Each row was made from one path, in order. Every step used is in the known rows, and no mark comes twice. Write each row's path.
In the rows, zero is written as 128.
Known rows:
T/X/M: [126  94 107 114 153 112 125 171 129 141 130 123  80  62 178 102 163 109
  92 109 116 153 125 149 144 131 158 172 144 150 134 136  99 139]
K/T/X/R: [112 128 154  86 189 106  84 196  59 134 146 113 113  73 113 114 134 107
  93 124 110 184  95 166 177  96 167 181 185 181 102 161 131 119]
M/X/T/K/W: [102 126 135 133 209 141 157 140 139 161 114  94 132  83 149 150 160 104
 132 121 110 141  99 168 158 112 201 177 190 144 177 121 108 165]
W/U/R/X/M: [133 108 113 141 157 115 135 200 151 156 110 112  83 121 186 118 112  56
 115 130  99 131 135 149 116 206 139 182 146 118 140 100 103 147]
R/X/T: [126  93 100 155 155 147 128 182 100 142 120 138  92 137 156  93 144 106
  88 129 113 157 120 180 118 148 161 151 174 143 138 110  99 162]
U/R/X: [132 119 142 142 140 100 156 197 114 156 102 109 114 143 161  95 116 106
  98 134 106 167 122 155 130 170 132 144 135 145 149 111 124 138]
X/M/V: [112  89  90 171 111 110 156 171 140 128 118 139  96  65 158 138 149  98
 110 145 127 162 122 128 133 133 143 191 134 132 118 107 131 124]
V/M/K/T/J/E: [123 140 144 135 145  97 135 211  62 205 137 101 100  76 119 107 121 108
 120 137 164 179  64 189  85  71  58 171 148 125 137 105  82 100]
E/J/M/X/R: [102 180 158 136 153 118 113 200  86 132  96  96 108  74 118 153 144 139
 106 107 119 175  90 130 147 170 197 213 172 125 144  93 117 160]
R/X: [127 124 117 147 132 109 137 180  87 141 114 130 105 127 149  84 147 109
  79 116 116 162 120 155 130 151 122 155 144 140 155 104 108 147]
U/R/X/T/J/E: [123  93 136 160 154 132 127 246 142 167 124 103  77 120 157  74 112  92
 102 142  93 160  92 226  95 144 152 163 160 117 113 111 110 166]
K/W/U/R/X/M: [122  95 109 134 151 126 152 188 157 170 128 125  83 110 169 145 102  55
 120 145  75 127 117 135 138 208 134 208 155 122 173  98 128 147]
U/R: [120 124 141 129 146 110 165 168 139 138 114  99 119 120 139 124 116 119
 140 140 118 171 115 135 139 152 149 131 128 142 144 123 120 117]
J/T/K/M/X/R: [100 161 197 132 202 124  97 184 119 129  93 104 160  80 159 154 169 111
 132 112 113 183 117 159 139 164 218 128 160 104 159 139 102 122]
T/X: [121 126 135 102 153 110 124 161 101 139 125 104 102  81 153  95 159 119
 111 101 113 166 104 162 154 109 146 152 146 167 137 136 110 131]
W/U/R/X: [129 139 138 132 159 111 134 191 121 153 109  93 104 140 157 109 107  66
 132 121  94 144 110 163 127 181 125 163 148 136 139  99 109 140]
T/K: [115 159 126 147 166 102 164 152 106 132 106 109 129  90 145 110 168 112
 118 106 117 162 117 147 128  99 152 136 148 149 139 110 101 134]
T/J/E: [104 139 128 148 133 117 128 196 125 136 142 109  87  78 121  82 141 108
 114 117 118 165  87 183 116 110 129 166 128 108 125 110  96 139]
K/M: [110 115 129 121 129 133 132 152 129 128 139 138 122 121 131 139 158 125
 122 130 108 171 116 114 162 160 171 131 128 138 152 115 108 106]
E/J/T/X: [128 137 158 109 128 132 133 186  76 138 134 107  86  60 146 107 169 143
 111 100 113 196  74 158 135 112 153 151 144 153 160 126 101 155]
U/R/X/T: [132  86 126 150 162 136 147 201 129 155 106 117  99 150 164 102 114 104
 105 146 103 161 118 181 117 169 166 141 167 147 136 117 115 153]
V/M/J: [152 162 144 145 130 135 140 137  82 180  96 100 135  98 131 114 102 132
 134 135 168 177 117 165 127 149 102 149 156 119 147 131 110 114]
E/J: [126 150 118 131 113 128 160 164  92 132 141 117  99  92 118 125 142 146
 101 109 127 180  77 112 153 130 156 169 136 153 149 100 108 140]
W/U: [111 151 114 125 160 132 125 141 118 124 133 111  99 108 126 129 137  81
 155 110 119 144 106 144 134 145 137 160 145 128 136 104  89 126]
V/M: [129 144 125 138 131 116 161 131  86 174 113 122 112 102 143 118 135 131
 132 102 149 173 114 150 111 132 118 133 132 132 159 120  83 102]
W/U/R/X/T: [127 109 123 139 179 147 124 194 136 153 114 104  91 148 161 122 108  62
 142 131  93 139 110 188 113 180 160 158 176 138 123 103 101 157]
U/W: [ 97 129 134 132 146 114 161 141 155 123 118 110 104 102 114 111 127 143
 117 133 139 151 117 122 147 131 162 159 143 124 169 113 119 121]
K/W/U: [ 99 139 107 116 153 143 144 131 127 137 151 121 102  94 112 155 128  82
 158 122  97 139  89 128 159 146 132 188 151 128 172 101 113 128]
M/J: [134 147 135 144 139 138 126 154 107 132 110  99 130 103 120 104 111 122
 123 157 148 170 115 152 153 149 131 158 157 124 135 129 131 140]
K/W: [102 118 114 127 132 131 164 137 120 139 144 134 111  96 114 137 134 124
 124 136 108 162  99 123 162 135 137 168 141 138 183 115 129 126]
T/J/M: [ 78 129 139 136 126 119 126 186 105 131 128 118  82  75 130 106 178 117
 122 129  93 153  95 167 109 129 145 179 141  96 138  95 124 152]
M/J/E: [146 164 124 172 135 135 120 180 123 134 100 101 120 110 111  93  98 107
 126 154 154 175 129 173 130 141 113 162 155 117 118 111 106 149]

Write each row's path:
[ 97 114 149 107 155 104 122 201  75 153 158 107 109  74 116 114 147 111
 104 161 141 166  51 153 135  80  97 182 152 138 138 122 129 115]
M/K/T/J
[135 168 171 161 152 144 168 138  81 194  86 105 150  66 140 137 125 119
 157 145 139 183 112 186 103 124 104 144 170 102 195 128 121 137]
V/M/J/T/K/W
[120  98  76 145 151 123 141 194 118 168 124 139  83  89 169 143 124  64
 105 142 114 126  96 126 116 176  81 217 160 128 187  82 114 141]
R/X/M/K/W/U
[126 125 134 168 158 150 153 163 135 150 103 127 122  51 155 136 136  99
 125 174 125 164 134 157 123 148 144 173 174  89 182 127 136 163]
X/M/J/T/K/W
[110 135 134 141 153 153 131 179 111 143 104  98  82  99 138 150 169 132
 122 118 120 158  97 149 132 151 214 201 185 128 149  80  88 191]
E/J/M/X/T
[115 147 139 119 166 120 145 161 146 138 121  86 110 121 139 139 108  81
 174 125 107 150 106 143 132 165 147 149 137 132 132 109 103 119]
W/U/R
[120 125 129 126 161 112 160 203 117 176 108  99 116 121 150 149  96  74
 144 149 102 142  73 140 123 174  73 189 155 148 185  89 137 122]
M/K/W/U/R/X
[151 184 175 169 159 133 152 149  74 181  69  94 145  80 155 110 136 117
 152 130 160 188 128 199  79 124 110 118 165  98 159 131  98 133]
V/M/J/T/K
[101 134 151 105 190  92  89 237  42 140 106 113 108  71 124 138 149 102
 112 146 117 181  96 163 127  95 123 196 197 172 111 118 136 125]
J/M/K/T/X/R
[111 155 121 148 105 125 158 181  86 129 115 125  83  95 115 135 165 140
 111 119 107 176  99 117 127 137 158 183 147 137 148  69 108 162]
E/J/M
[ 90 161 155 137 177 112  98 188 105 123  83 102 118  92 134 140 148 113
 125 116 122 163 128 155 133 173 184 186 172 107 141 108 113 147]
J/M/X/R
[123 142 140 141 113 141 152 173  90 125 133 126  93  89 125 123 157 145
 117 122 130 198  84 132 120 134 153 143 132 122 170 104  96 148]
E/J/T
[ 76 120 154 115 141 114 115 197  84 138 150 120  79  84 106 115 176  98
 109 155  92 158  96 168 131 101 146 197 164 109 128  97 128 155]
K/T/J/M
[121 140 147  98 142  99 130 227  38 160 121 102  85  71 122 137 175 123
  99 138 116 183  66 133 139  76 113 214 182 191 138  80 119 153]
E/J/M/K/T/X
[ 95  86 145 148 151 134 128 238 122 159 109 111  71 115 164 100 146 100
 107 154  69 148 100 209  89 165 167 176 172 107 127  97 137 179]
U/R/X/T/J/M
[129 121 109 169 179 128 147 186  95 149  99 125 110 118 169  91 165  94
  84 113 104 152 122 193 109 114 170 145 185 155 131 107  96 172]
R/X/T/K
[ 97 117 129 144 178 147 117 165 134 134  91 104  94 115 151 137 170 107
 142 131 121 147 133 175 118 152 198 173 182 110 149 100  87 177]
J/M/X/T
[ 91 128 118 174 105 105 153 180 106 121  90 130 104  89 129 143 169 102
 139 142 103 170 123 146 116 118 129 187 147 133 116  73 136 142]
J/M/V
[111  97 111 144 150 104 121 237 118 160 152 124  74  64 135 109 134  88
  89 167 150 162  87 162 106  92  98 201 150 113 122 105  95 129]
X/M/K/T/J/E
[ 73 132 186 100 167 107  96 195  98 154 132  86  94  80 121 119 179  94
 112 143 105 147  95 175 150 115 165 219 171  96 146 102 116 168]
K/T/J/M/X
[140 117 109 154 137 141 124 163 137 136 111 119 108  85 147 113 114 110
 105 165 152 155 138 140 143 173 145 177 157 106 132 132 126 146]
X/M/J
[104 105 112 154 152 153 117 198 137 135 148 116  74  88 127  94 138 109
 120 128 117 160  85 207 103 106 165 159 157 112 110 116  89 153]
X/T/J/E
[114 154 114 151 113 114 164 205  73 140 100 116  91  87 127 150 163 149
 120 133 135 178  78 108 103 127 112 184 147 148 158  62 109 144]
E/J/M/K
[118 150 111 122 153 127 165 138  86 195 123 111 113  82 135 173 110  98
 179 120 144 148  68 135 105 135  58 176 151 137 191  96  94  90]
V/M/K/W/U
[114 138 140 142 210 130 138 151 130 149  95  82 130  94 166 123 167 105
 127 106 130 146 114 181 135 111 208 151 183 140 141 123  83 164]
M/X/T/K
[ 91 102 153 114 181 149 104 168 138 149 142  83  98  76 152 109 154 117
 119 123 127 138  74 194 143 132 198 176 169 105 138 139 105 158]
M/X/T/J
[133 131 140 150 178 168 121 165 131 139 107 112 147 106 138 140 144 113
 132 160 115 160 120 165 156 138 205 137 192 140 119 128 124 144]
X/T/K/M/J
[114 101  94 100 174 125 128 178 128 163 137 113  82  42 169 155 140  74
 141 125 114 128  80 132 138 135 101 214 161 157 167 115 114 122]
T/X/M/K/W/U
[ 89  91 123 155 142 145 108 219  93 144 120 133  62 103 155  85 176 100
  88 138  79 143  99 213  88 143 160 187 180 104 129  91 120 187]
R/X/T/J/M
[161 176 132 173 127 131 136 165  96 182  86  98 123 106 122 100  86 116
 139 134 175 183 130 188 103 136  88 151 154 114 133 113  83 128]
V/M/J/E
[114 141 140 136 157 114 152 153 121 132 120 126 139 102 143 138 180 115
 120 114  97 163 119 128 154 125 182 125 138 151 145 110 105 114]
T/K/M
[105  85 123 140 150 150 113 204  98 151 147 124  79  98 156  74 154 109
  76 129 101 150  78 205 116 135 161 171 169 121 129 122 118 165]
R/X/T/J
[113 140 143 104 174 109  99 184  84 124 124 109 114  66 137 107 134 124
 103  99 111 177  94 167 156 127 167 162 164 164 112 158 127 117]
T/X/R
[113 109 131 131 187 148 120 147 138 140 115  96 111 114 152 126 146 114
 128 122 141 151 112 169 144 146 198 156 172 128 148 127  85 153]
M/X/T
[ 83  96 115 146 158 144 124 214 105 138 117 119  76  78 147 127 171 120
 136 155 122 149  75 184  73 114 132 174 170 110 132  95 119 149]
X/T/J/M/K
[124 100 113 166 128 102 147 216 148 157  99 109  90  98 184 136 113  42
 126 143  92 138 120 154 119 183 125 211 149 131 110  88 137 139]
W/U/R/X/M/V
[115 119 156 112 154 122 117 169  99 131 121 112  98  80 162  95 171 117
 129 110 115 186 112 182 121 114 141 127 141 136 157 141  98 141]
J/T/X
[116 130 152  87 196  97  91 219  45 145 127 105 125  67 124 125 126 110
 100 140 138 185  72 158 155  85 122 179 185 190 112 150 136 100]
M/K/T/X/R
[154 127 133 152 157 132 115 205 146 166  91  89 100 117 174 112  77  56
 119 164 116 134 136 165 130 223 123 200 170 106 127 110 131 159]
W/U/R/X/M/J
[105 131 128 116 170 122 169 173 141 161 122  90 122 101 132 178  95  86
 186 154 114 145  69 120 133 157  93 176 145 145 177 101 133 105]
M/K/W/U/R
